Each row was made from one path, in order. Every step used is in the known rows, and no mark comes twice. Write each row's path.
In the rows, 128 means zero.
Known rows
B -> Q -> M -> E -> U -> V: [102  76 101  95 158 175  65  84 115 155  59 126 104 166 221 108 129 136
 141]
B -> E -> M: [150 112 131  89 153  92 167 100 108 141  81 118  90 154 138 124 134 172
 130]
Q -> M -> E -> U -> V: [109  81 109 100 160 132  68  80 114 132  68 141 111 158 224 106 127 116
 135]
Q -> B -> E: [139  75 139  75 151  78 146 135 140 151 114 142  95 149 131 134 121 142
  83]
U -> Q -> B -> E: [102  86 127  53 156  88 116 130 141 172 108 141  93 146 127 133 115 148
 113]
B -> Q -> M -> N: [168  95 116  80 155 167  89  90 126 159 100 127 102 158 137 122 108 182
 139]
N -> B: [127  88 128  84 158 115 123 150 143 137 113 129 108 144  95 117 101 121
  96]
M -> N -> B -> E -> U: [127  88 122  82 160 118 182 119 142 155 115 156  93 159 188 134 110 119
  86]
M -> E -> U -> Q -> B -> N: [ 84  98 113  55 160 141 132  84 134 170 109 141 107 150 189 146 106 120
 114]
N -> B -> Q -> M -> E -> U: [ 62  72 108  87 161 197  87 109 137 152  76 130  97 159 189 115 128 130
 110]
U -> Q -> B: [116  86 120  47 153 113  88 129 140 163 113 128 112 137 107 116 105 136
 121]
N -> B -> Q -> M: [134  76 125  82 158 163  55 128 147 150  91 117  96 152 108 106 110 153
 110]
E -> M: [167 110 122  86 150 121 139  99 107 133  85 104 107 146 118 112 123 161
 140]
E -> U -> Q -> B: [114  67 109  46 151 146  88 116 129 168 105 123 104 138 159 105 115 120
 109]
B -> Q -> M: [156  77 120  84 153 162  69 109 121 151  85 106  92 154 114 103 122 179
 127]
B -> Q -> M -> E -> U: [ 90  73 101  93 157 201 103  88 109 153  70 118  92 161 202 107 140 158
 134]
E -> M -> Q: [141 135 102  86 148 123 145 106 105 135  93  86 109 142 135 100 122 158
 142]
U -> Q -> M -> E: [ 67 107 106  70 166 136  77  89 119 145  84 140 106 148 153 114 124 166
 166]
E -> M -> N: [179 127 120  83 152 125 160  82 116 140 102 121 117 150 141 130 110 167
 150]
Q -> M -> E -> U: [ 95  78 110  96 158 158 109  86 107 131  77 137  99 154 203 107 138 142
 127]
U -> E -> M: [124 112 130  70 152 124 127  91 119 140  92 126  90 154 172 118 123 166
 179]

Write each row's path
[ 90 101 109  59 164 130 151 113 145 176 113 156  90 156 182 134 104 125
 118] => M -> N -> B -> E -> U -> Q
[136  96 137  85 163  98 110 107 153 142 110 166  97 157 152 137 105 148
 102] => Q -> M -> N -> B -> E
[124 106 132  85 163  89 181 132 152 152 125 163  99 157 134 150  99 137
  97] => M -> N -> B -> E
[ 94  89 112  93 160 170 100 100 120 149  80 125  98 159 149 123 132 177
 142] => B -> Q -> M -> E
[150  87 120  50 153 136  98  91 135 175 114 121 100 144 156 127  98 122
 100] => E -> U -> Q -> B -> N
[129  73 104  64 156 161  49  86 109 155  80 117  90 143 167  84 125 150
 140] => E -> U -> Q -> M
[154 128 126  78 155 122 145 101 142 138 108 133 123 148 133 133  97 138
 131] => E -> M -> N -> B
[148  80 128  87 162 102  77  87 147 150  91 167 101 165 225 124 104 108
 106] => Q -> M -> N -> B -> E -> U -> V
[120  84 120  82 157 157 120 154 147 158 107 112  99 151  88 119 104 138
  99] => N -> B -> Q
[100 141 109  71 149 128 137  95 120 142  99 106  89 151 187 108 120 161
 182] => U -> E -> M -> Q
[151 103 130  49 157 106  97 105 144 168 124 126 107 142 104 140  88 140
 109] => U -> Q -> B -> N
[132  57 130  76 148 111 143 120 132 156 100 137  89 152 183 123 132 127
  74] => Q -> B -> E -> U
[161 120 121  78 148  96 136 117 141 151 133 105 108 144 125 134  91 131
  86] => M -> Q -> B -> N
[149  99 130  81 160 124  82 106 151 133 115 149 115 150 134 125  94 138
 114] => Q -> M -> N -> B
[106 107 123  61 167 109  84  98 152 164 106 165  95 154 149 134  99 155
 134] => U -> Q -> M -> N -> B -> E
[103 135 115  86 154  95 164 129 133 142  95 107  94 149 148 119 119 141
 115] => N -> B -> E -> M -> Q
